Each row comes from the steps of one path. Every step used is in the known rows, and no mark comes twice. Write the path behind each row, first mark first.
In the rows, 128 means zero.
Known rows
kesur zorog rosepi vegi kodi: [ 75  66 116  44 102  47 129 130 105 134  97 112  72 114 205 133 139 160
 137 149 145 189 179 151 101  91 120 197 164  82 148 141]
sazo mizeguz zorog repudiz: [136 101 118 106 138 142 122 127  87  39 137 128  82 139 166 190  89 159
 162 160 156 128 162  69 140 133 123 147  91 149 151 159]
mizeguz zorog: [126 119 139 103 122 128 112 118 114 125 123 125  96 128 158 160 126 139
 139 176 125 120 137 132 134 120 117 135 134 103 147 160]
vegi kodi zorog: [127  97 155  68 110  92 121 126 132 147 129 140  88 135 153 150 144 138
 137 162 133 148 155 164  67 113 147 160 159 129 139 157]
sazo mizeguz: [129 121 116 124 136 165 123 148 120  72 119 155  92 113 102 157 116 130
 141 125 129 162 129 110 120 113 138 111 111 158 135 136]
dukuzad zorog kesur: [125 135 120 151 132  79 126 120 126  99 124  83 160 113 150 138 136 120
 134 114 139 115 110 121 144 130 127 100 151  98 119 151]
kodi vegi rosepi: [105 112 134 109 138 176 145 132 127 136  80 114 140 144 165 131 158 120
 115  83 134 115 112 108  72 131 149 174 109 158 132  87]
rosepi vegi kesur zorog kodi vitivi: [ 81 108  77  79  88 109  96 127 153  87 130 123  77 130 201 129  88 119
 108 152 173 176 130 179 138 108 171 199 126 137 128 136]
sazo mizeguz zorog: [132 117 124 101 137 163 107 139 104  65 115 144  68 117 132 191 115 139
 151 169 128 152 141 112 129 108 127 114 113 137 156 170]
mizeguz zorog kesur sazu: [157  97 159 124 109  80 141 162  83  91 124 114 129 154 203 192 132 167
 128 167 141 111 145 126 164  98  85 132 120  82 159 189]
vegi kodi: [130 121 152 109 134  99 135 125 157 128 139 139 124 128 143 114 150 138
 104 150 133 148 148 137  99 118 141 136 162 131 126 162]
kesur zorog rosepi: [ 87  93 143  84  92  94 141 131  88 150  87 108  78 119 167 158 127 154
 142 133 139 136 173 134 107 120 107 168 115  89 145 130]
kesur zorog: [121 114 130 114 109 108 139 151  96 144 107 124 105 123 118 136 127 134
 145 157 126 140 148 133  97 109 114 141 122  95 144 156]
rosepi vegi kodi: [115 104 102  88 137  81 114 127 150 113 137 132 124 123 159 102 138 134
 119 146 138 181 135 148 125 101 141 163 174 125 128 142]
dukuzad zorog rosepi: [ 83 124 122 102 125 114 106 104 141 133 101  85 122 119 163 152 125 125
 143 100 143 113 134 121 153 136 140 134 130 118 125 112]
mizeguz zorog kodi: [109 118 137  96 127 127  89 107 160 143 138 137  73 137 199 149 116 138
 116 190 152 120 150 135 138 121 133 134 136 116 157 164]
sazu kesur zorog kodi vegi: [101  94 110 126 110 129 126 140 104 148  99  91 116 142 220 148 141 114
  97 183 141  84 157 150  53 112 115 141 102 111 171 148]
vegi kesur zorog rosepi: [ 90 116 158  80  86  82 169 118 109 101 102  86  87 119 159 135 134 158
 121 131 147 142 176 140 113 123 128 189 113 111 116 121]
dukuzad zorog kesur lageb: [111 141 128 167 127  80 159 129 125 130 106  92 155 113 123 148 108 123
 136  83 164 106 101 130 141 111 149 107 154 136 117 141]
kodi vitivi: [114 122 105 128 111 155 107 129 118 111 130 139 114 136 167 169 105 109
 131 123 137 128 109 151 132 140 149 137 113 147 134 130]
sazu kesur zorog: [118 107 137 135 100  94 149 160  60 114  98 110 131 111 160 147 136 136
 130 167 110  98 154 146  91 113  95 128 118  80 139 157]
rosepi vegi kodi zorog: [110  79 112  49 117  73 102 124 123 137 128 134  89 129 172 135 131 135
 148 159 138 179 143 184  95  93 151 188 174 124 139 139]
rosepi vegi kodi zorog kesur: [120  67 114  73 109  27 124 117  96 107 135 124  97 122 208 146 139 150
 145 150 146 177 143 182  97  98 130 180 187  97 138 150]
rosepi vegi: [116 109  82 108 136 108 110 128 121 116 129 126 129 119 144 108 115 125
 141 120 127 156 117 143 152 108 128 154 144 119 130 108]
zorog kodi vitivi: [ 97 114 111 121 111 158  86 117 167 133 143 148  92 144 210 165  95 116
 108 137 161 129 120 153 137 141 165 136 121 157 144 135]
mizeguz zorog kesur lageb: [122 114 152 139 113  83 167 119  85 121 111 120 101 117 170 181 110 157
 137 138 163 106 131 138 138 112 124 133 147 117 145 158]
dukuzad zorog kodi: [ 96 140 113 119 144 126  81 112 206 149 134 109 129 131 154 122 114 107
 122 139 155 116 118 121 150 125 164 105 142 132 128 145]

Write each row's path
[ 85  96 140  75 139 172 104 111 165 148  89 121  88 156 233 153 143 125
 107 150 155 105 138 115  86 123 155 178 120 137 163 127] | mizeguz zorog kodi vegi rosepi
[119  70 104  46 122  50 111 115 101 111 151 119 104 155 204 141 106 156
 157 146 161 159 161 138 106 119 146 217 147 138 129 128] | rosepi vegi kodi zorog repudiz
[ 78  65  99  35  93  86 102 110  87 144  98 115  68 124 203 175 106 146
 177 119 143 158 151 179 129 106 127 207 131 112 143  79] | kodi zorog rosepi vegi
[104  97 109 100 121 146 114 136 137 180 108 103  90 159 180 136 132 116
 115 174 160 130 149 136  58 110 133 157 107 125 173 149] | kesur zorog kodi vegi
[ 73  93 116  43  80  74 158 103 112 124  92 104  72 115 166 162  88 155
 151  83 175 153 143 189 135  95 175 235 133 176 109  57] | kodi zorog rosepi vegi kesur lageb
[ 61  61  95  43  86  76 107 131  93 118  99 126  62 122 242 172 114 143
 137 143 154 189 162 173 106 104 140 211 151 104 156 146] | kesur zorog rosepi vegi kodi vitivi
[119  96 149 124  91  71 168 131  76 151 105 125  97 122 149 189 106 150
 158 105 164 116 127 166  95 111 140 152 138 140 136 123] | kodi zorog kesur lageb
[ 85  89 109  34  84  76 127  94 111 100 110  96  78 121 191 148 113 151
 148 112 156 165 153 184 135 116 152 231 130 139 114  67] | kodi zorog rosepi vegi kesur
[110 105 104  87 145 204  87 120 149  99 113 124  50 150 196 186 120 116
 118 193 161 138 141 117  90 108 143 128  99 166 182 160] | sazo mizeguz zorog kodi vegi
[ 78  89 139  86 124 152 130 144 147 169  73 117  99 149 193 134 147 127
 113 124 153 129 144 117  48 113 150 184 111 127 159 123] | kesur zorog kodi vegi rosepi
[ 75  72  95  63 101  80 122 133  75 136  88 106  81 113 187 142 117 151
 159 129 140 166 163 148 133  99 107 189 130  80 150 110] | kesur zorog rosepi vegi
[119 130 112  82 140 192 113 109 172  55 126 108  57 146 181 163 126 120
  91 187 170 148 142 125  98 112 166 151  96 190 154 150] | sazo mizeguz zorog kodi vegi kesur
[ 74  98 102  60 135  66  93 104 160 119 114  87 119 115 196 126 131 130
 134 118 147 166 136 142 152 107 155 165 175 116 124 129] | dukuzad zorog rosepi vegi kodi
[ 90 107 131  98 143 171 119 119 180 151  94 126 119 153 202 126 144 119
  93 100 153 118 128 113  80 128 168 173 119 161 144  92] | zorog kodi vegi rosepi
[100 104 132 105 111 108 116 136 149 166 121 134  82 131 157 130 121 140
 130 172 145 137 159 136 100 109 128 139 128 103 152 160] | kesur zorog kodi
[124 133 108 130 147 102 118 115 130 105 141  81 168 150 145 133  99 124
 150 112 158  94 131  81 157 152 141 138 108 142 113 132] | dukuzad zorog repudiz
[156  71 181  88  92  43 152 169 101 115 130 136 116 158 199 186 147 174
 128 155 147 141 161 162  94  88 111 158 153 111 148 185] | vegi kodi zorog kesur sazu
[154  78 154 109  89  75 146 167  77 120 118 129 121 157 184 196 125 163
 145 131 147 119 147 158 125 100 100 152 117 105 149 153] | kodi zorog kesur sazu
[109  75 123  29  76  73 136 142 112  94 106 106  92 151 201 173 107 171
 142 113 158 157 155 181 161  85 133 232 109 140 123  86] | kodi zorog rosepi vegi kesur sazu
[ 80  88  93  79 117  95 113 111 113 121 107 107 103 118 192 139 113 146
 141 103 139 158 141 141 160 116 123 179 134 113 134  81] | zorog rosepi vegi
[110 113 101 116 139 166 106 109 171 162 131 110 109 160 189 125 136 111
  97 150 158 118 126 133  89 128 145 142 112 162 157 121] | zorog kodi vegi
[ 60  95  82  58 117  98  74 110 146 103 111 102 106 122 242 162 108 112
 135 114 162 166 119 160 151 117 173 174 159 134 132 132] | dukuzad zorog rosepi vegi kodi vitivi
[105 102  82  84 120 112  96 129 140  93 140 144 107 128 208 147 112 114
 117 137 144 178 114 169 130 115 163 170 161 145 132 146] | rosepi vegi kodi vitivi
[ 95 108 132  76  94 122 172 109 100 117  86  57  97 144 178 138 151 136
 103 132 156 130 162 142  67 121 130 208  91 133 135 108] | kodi vegi kesur zorog rosepi
[159 140 157 121 109 114 163 159 151  82 136 121 158 156 128 124 128 150
  95 120 141 130 134 130 156 106 135 156 103 154 104 134] | vegi kesur sazu
[110 118  98  88 106  77 143 138 112  87 117 101 116 117 126  95 128 135
 128 146 135 177 139 152 127  94 138 191 137 109 113 129] | rosepi vegi kesur zorog
[ 85  82 113  62 121  66 120 106 138 119 119 117  96 119 212 121 135 151
 121 125 148 176 158 147 131 108 138 189 170 114 133 113] | zorog rosepi vegi kodi
[134 146 113 119 130 155 158 111 145  94 127  76 143 154 138 110 154 110
  87 125 146 122 117 134  90 133 149 166 101 175 118 106] | kodi vegi kesur
[ 88  91 129  73 148 213 103 134 157  94  81 147  58 137 209 189 131 131
 118 142 154 140 136  94  80 109 164 162 104 172 167 136] | sazo mizeguz zorog kodi vegi rosepi
[125 136 143 110 101  96 165 136 121  97 118 102 116 123 107 106 137 139
 117 150 136 149 152 140 104 113 135 164 123 119 111 148] | vegi kesur zorog
[ 74  63 117  66  92  32 141 134  74 103  90 101  97 101 241 147 140 157
 124 158 128 143 191 165  94  92 107 189 161  67 144 145] | sazu kesur zorog rosepi vegi kodi
[ 88 115 102  73 107  80 138  98 139  70 119  95 111 114 182 107 118 148
 114  98 153 159 140 152 168 120 147 203 136 138 101  70] | zorog rosepi vegi kesur
[118 143 115 112 132 154 133  95 197 114 141  91 118 162 175 105 142 113
  70 142 167 122 129 138  94 135 166 163 111 184 127 110] | zorog kodi vegi kesur
